Each row comes from the steps of one walk. Every step used is in the known rows, and no mark comes twice. Write the walk behind each row, first mark first.
In the rows, zero is written as 128.
Known rows
z, v: [137 122 160 110 111 112 155 111 120 105 123 142 116 128 105 119 145 158
 131 132 125 135  99 102 132 111 128 144 159 126  87 134 130 117 120 136
 131]
b, w: [124 146 134 133 130 134 119 148 129 125 128 146 122 110 121 127  93 119
 148 126  92 138 132  98 122 122 131  96 131 131 153 126  74 128 116 111
 111]
l, w, d: [126 139 150 147 125 134 128 112 143 113 125 112 149 118 175 107  63 136
 130 140 133 140 125 130 129 166 138 120 114 134 176 120  81  89 134 133
 107]
j, q, z: [125 144 136 148 126 142 121 142 127 138 169 104 144 105 111 128 152 113
 117 158 144 107 129  99 125 154 119 174 145 140 102 117 128 122 148 123
 156]
t, w, j, q: [143 179 117 157 125 128 138 136 100 118 114 138 129 110 138 153 138 144
 153 149 103 117 163  80 105 162 137 106 132 127 140 115  88 144 128 132
 148]
n, j, w: [141 125 100 143 134 136 132 144 129 140 107 156 113  84 110  92   9 115
 136 151 107 118 142 186 125 100 124 145 147 128 209 117  85 146 122 118
 126]
l, w: [121 131 155 134 133 142 131  95 144 108 114 110 137 116 164 125  94 152
 124 111 133 125 123 148 137 139 125 126 142 128 186 121  94 109 122 132
 111]
z, q, j: [131 149 119 108 143 108 136 151 124 106 180 102 102 146 141 105 154 134
 124 135 113 117 132 104 137  66 131  67 139 122  99 127 145 126 133 138
 132]
m, w, l: [128 147 175 135 146 106 145 130 131 111 122 143 121 140 142 127 115 134
 155 164 123 121 128 101 138 242 151  62 150 125 155 140  79 124 120 128
 108]
b, w, m: [123 179 140 136 115 142 138 151 134 128 128 166 120  88 112 100 107 118
 157 130  91 154 135  71 116 143 144  71 144 129 140 120  54 111 114 104
 113]
c, t, w, j, q, z: [139 162 133 148 137 120 140 131  80 130 135 124 137  70 152 115 109 148
 151 158 119 106 146  80 114 168 121 236 115 121 139 122 109 152 147 134
 154]
j, n: [123 118 164 133 131 126 107 105 130 118 125 147 128 139  95 117 123 103
 141 158 133 116 140 105 113  97 125 205 120 138 141 125  98 101 128 129
 128]
j, w, b: [144 161 125 171 132 111 124 108 120 128 105 134 114 101 134 106  83 106
 129 129 133 138 153 142 116 114 138 133 138 133 158 122  40 109 118 113
 116]
w, j, q, z, v: [142 156 133 138 117 137 154 146 112 115 175 132 118 119 117 141 173 127
 120 147 125 142 140  64 110 172 125 143 175 128  63 117 108 104 141 128
 147]
n, j, w, d, z: [143 119  95 148 133 134 129 167 124 151 115 176 115  89 112  87   4 107
 143 178 109 130 123 177 108 106 130 172 116 139 196 116  64 112 143 118
 117]
z, d: [139 153 146 131 127 116 133 156 137 117 124 101 108 121  80 125  93 144
 105 133 134 143 120 113 147 124 139 107 115 129  89 136 185 117 119 125
 131]
t, w, j, q, z, d: [141 201 119 157 133 120 143 154 103 114 133 118 117  92 106 149 143 155
 141 151 116 121 147  64 119 172 144  93 125 128  97 117 122 128 133 127
 152]
t, w: [128 160 118 142 133 113 130 117 108 120  92 133 130 100 131 135 133 158
 159 136 116 105 128 109 123 133 142 100 108 127 152 123 110 152 125 131
 133]
q, j, w: [137 163 122 146 131 106 142 103 118 123 140 112 129 126 140 105  97 119
 119 159 100 112 148 151 120  57 131 164 143 124 128 125  90 137 133 119
 137]
n, j, w, d, z, v: [147 117 111 139 124 127 142 157 120 138 110 184 110  87 102  79  11 120
 141 179 111 133 105 163 110 101 130 181 133 137 177 119  69 108 138 121
 121]
q, z, d: [122 160 129 129 143 116 140 158 130 120 160  93 110  92  82 118 147 143
 113 130 156 132  99  97 147 151 138 111 113 130  45 131 183 104 138 117
 138]
q, j: [128 139 117 127 128 109 148 116 120 121 166 110 135 133 140 116 145 129
 118 142  94 115 133 120 119  86 127 161 138 125 106 130 130 142 145 130
 132]
q, z, d, w: [115 155 135 132 144 118 128 178 130 113 161 124 107 100  72 134 101 152
 123 116 142 133  97 107 142 147 133 119 125 134  34 131 164 103 136 122
 131]
z, q: [132 141 135 109 142 123 119 162 131 110 151 114  96 142 130 115 141 130
 131 124 139 128 126 114 143 100 133  41 134 125 118 124 143 114 116 138
 129]
n, j, q, z, d: [137 126 112 141 132 143 135 182 133 138 163 120 118  65  79 102  53 122
 118 161 118 110 123 127 132 152 118 168 150 138 147 117 153 142 146 122
 146]
d, z, q, j, n: [121 118 150 108 151 120 126 160 121 116 169 150  99 154 109 112 189 124
 134 159 128 115 101  98 109  42 120 188 120 139  95 127 107  78 150 139
 126]
d, w, l: [122 133 143 126 127 125 117 154 132 109 137 187 135 141 115 162  65 135
 174  98 104 123 132 108 128 185 133 140 165 126 118 122  82 116 114 142
 107]
m, w: [122 132 170 137 144 114 143 138 125 119 113 128 109 137 139 120  95 137
 125 168 124 126 122 130 131 181 139  73 131 130 152 146  91 130 131 121
 117]
c, t, w, j, n: [141 150 153 142 136 112 133 111  81 119 108 146 129  92 143 110  94 144
 159 159 114 110 156  83 104 136 124 249 108 121 163 125  91 147 138 138
 141]

Which walk is each row?
[136 132 116 139 131 142 131 193 136 128 168 152 125  76  72 119  27 124
 145 142 104 108 125 113 131 187 124 170 174 137 143 113 129 136 137 128
 134] | n, j, q, z, d, w, l
[120 168 163 140 116 151 149  96 149 108 112 128 137  96 157  98 115 150
 131 114 132 143 128 123 134 162 139  99 152 127 177 117  71  93 119 124
 112] | l, w, m
[137 167 128 124 145 106 132 141 124 107 159 101  97 142 138  96 125 127
 123 143 117 115 142 133 140  43 136  64 146 121 114 122 114 121 125 132
 137] | z, q, j, w
[124 137 165 137 150  99 148 181 116 120 156 138 102 150 152  98 106 130
 132 210 117 137 101 101 112 163 146  71  95 139 119 144  79  86 159 126
 114] | m, w, d, z, q, j
[131 115 101 138 132 150 135 167 129 145 165 135 128  74 103 103  71 112
 130 157 112 103 128 133 121 151 114 179 159 138 169 113 122 146 149 122
 143] | n, j, q, z
[122 124 156 142 130 138 127 126 139 121 124 137 141 123 171 115  87 141
 132 147 139 141 100 132 117 152 133 165 104 141 169 121  72  65 146 132
 105] | l, w, d, z
[129 144 145 113 145 107 125 136 125 100 179 110 100 151 118  97 155 117
 130 149 116 109 139  89 128  44 129 119 138 128 105 125 126 106 132 139
 133] | z, q, j, n
[130 153 126 145 120 126 117 162 127 134 139 147 130 110 132 111  60 105
 150 151  91 151 130  81 113 148 142  93 104 136 145 122  68 105 127 111
 106] | b, w, d
[147 156 130 146 116 147 138 152 118 129 157 136 125 134 132 151 132 109
 119 144 113 144 170  93 105 169 124 138 162 128 120 116 102 118 134 129
 143] | w, j, q
[143 154 130 140 136 114 143 122  81 124 110 139 129  88 164 117  95 157
 152 147 108 117 150  94 112 150 124 205 108 115 158 127 106 160 136 137
 140] | c, t, w, j
[141 111 111 139 122 152 129 162 132 144 145 142 130  90 105 109  48 110
 128 159 100 109 143 147 117 134 113 179 161 137 201 114 116 159 139 129
 138] | n, j, q
[133 161 119 133 129 140 132 162 120 121 144 161 108 120 127 136 103 115
 146 119  81 159 156  77 106 148 132  74 145 125 134 121  60 114 116 111
 108] | b, w, j
[132 173 126 147 128 147 128 171 119 126 170 144 119 107 120 141 119 105
 140 139  89 145 154  58 106 165 128 102 159 131 118 114  63 110 129 107
 126] | b, w, j, q, z
[140 168 114 157 124  99 140 115 119 129 151 114 137 123 150  91  71 110
 123 179  99 125 147 138 115  73 141 150 119 128 119 125  85 120 145 120
 133] | q, j, w, d
[133 156 165 141 123 147 154 108 128  95 152 114 131 107 155 129 134 152
 119 127 128 137 132  95 124 175 123 140 186 128 127 114  78  91 131 134
 129] | l, w, j, q, z, v
[127 143 144 135 116 138 137 175 112 105 167 182 116 130 102 164  96 143
 142 123 103 140 132  86 106 152 120 149 184 132  59 119  83 103 132 136
 133] | d, w, j, q, z, v
[145 161 152 139 128 112 154 124  75 117 131 131 131  68 144 112 119 163
 149 164 118 108 131  63 114 161 122 239 134 119 120 125 110 148 144 138
 155] | c, t, w, j, q, z, v
[118 165 134 129 145 113 130 173 132 109 165 133 115 102  75 141 109 149
 143 111 140 130 100  87 149 190 141 115 140 130  36 128 155  97 130 126
 124] | q, z, d, w, l
[130 144 154 131 127 120 124 182 135 109 128 138 106 128  69 147  38 153
 120 114 118 143 117 126 142 118 135 110 126 132  77 136 161 116 116 130
 122] | z, d, w
[124 123 130 105 149 120 138 172 119 122 167 142  99 150 127 122 188 135
 129 145 123 120  94 113 116  64 122 145 123 132  90 129 121  91 150 137
 127] | d, z, q, j
[134 170 150 141 125 115 146 114  93 131  96 144 140  61 148  85  94 156
 164 152 119 112 136  93 121 146 132 207 104 120 163 126 103 156 135 131
 143] | c, t, w, m
[133 169 111 153 127 105 127 129 106 125 104 135 141  98 146 118  95 143
 163 164 115 118 128  91 115 158 153  95  78 133 146 122  97 129 136 130
 130] | t, w, d
[138 159 142 132 127 125 133 194 127 102 138 150  95 136  78 157  46 150
 119 109 111 161 134 108 130 138 136  95 137 128  68 133 148 106 115 130
 124] | z, d, w, j
[118 158 129 141 145 109 131 173 125 110 165 127 104  87  79 128  99 143
 127 111 142 144 102  86 135 158 135 119 124 139  40 132 137  95 137 118
 120] | q, z, d, w, b
[134 174 122 138 135 106 132 110 114 113  98 146 140 107 140 139 152 154
 186 130 114 100 136  76 130 196 153  98 131 122 151 118  93 143 115 138
 125] | t, w, l
[115 176 139 134 135 123 141 177 133 114 159 137 105  87  67 121 113 150
 133 119 142 142  99  90 140 159 141 100 130 133  30 128 147  92 134 117
 130] | q, z, d, w, m
[120 136 136 113 132 113 154 119 116 111 154 127 118  97 103 111 181 152
 134 135 145 125  80  87 135 142 129 138 149 128  43 131 142 109 138 126
 135] | q, z, v
[144 126  97 139 141 131 125 185 125 142 127 170  99  96 114  80  14 107
 145 174 115 129 119 170 117  97 132 131 119 136 192 114  76 105 137 123
 119] | n, j, w, d, z, q
[146 177 145 150 137 113 144 147  85 125 133 110 125  67 131 112  93 156
 140 163 124 115 143  72 123 168 125 221 113 122 118 125 140 147 144 133
 158] | c, t, w, j, q, z, d
[139 146 137 152 135  98 135 109  83 127 104 130 135  64 163 100  86 147
 157 137 118 112 137  91 114 147 125 237 102 125 178 131  85 157 136 135
 129] | c, t, w, b
[141 172 124 144 132 100 143  99 123 118 145 121 138 125 143 108 113 118
 140 150  95 108 152 127 128 105 141 157 160 119 126 121  81 129 129 126
 130] | q, j, w, l
[138 153 170 154 134 128 147 159 118 118 139 136 107 144 145 140 103 124
 121 182 113 139 156 105 111 211 137  75 154 130 146 137  72 122 137 124
 132] | m, w, j, q
[121 131 171 135 140 126 125 125 137 103 154 126 130 137 160  97 102 131
 136 168 128 129 112 108 113 100 131 172 110 142 159 119  64  48 150 139
 107] | l, w, d, z, q, j, n
[136 191 142 156 117 132 136 112 131 135  94 151 121  99 118  90  93 113
 139 148 133 140 148 144 125 108 147 105 144 126 144 115  55 103 115 109
 135] | j, w, m
[129 160 132 142 140  99 125 146 101 114 133 152 124 124 124 107 139 135
 169 194 113 105 116  68  99  96 146 148  71 141 122 120  77  94 153 137
 128] | t, w, d, z, q, j, n
[140 156 102 146 123 142 146 145 132 142 103 175 110  68 105  73  24 116
 143 150 104 130 145 166 120 115 136 124 155 127 201 112  66 134 122 112
 128] | n, j, w, m
[131 161 159 147 128 133 119 170 136 120 175 117 135 104  78 144 106 127
 132 145 136 115 125  79 140 191 132 161 160 138  68 118 143 109 136 128
 147] | j, q, z, d, w, l
[128 101 161 105 124 123 150 139 116 122 121 174 112 137 101 128 177 155
 134 146 134 135  67 109 113 100 119 199 137 136  84 134 113  89 142 135
 126] | d, z, v
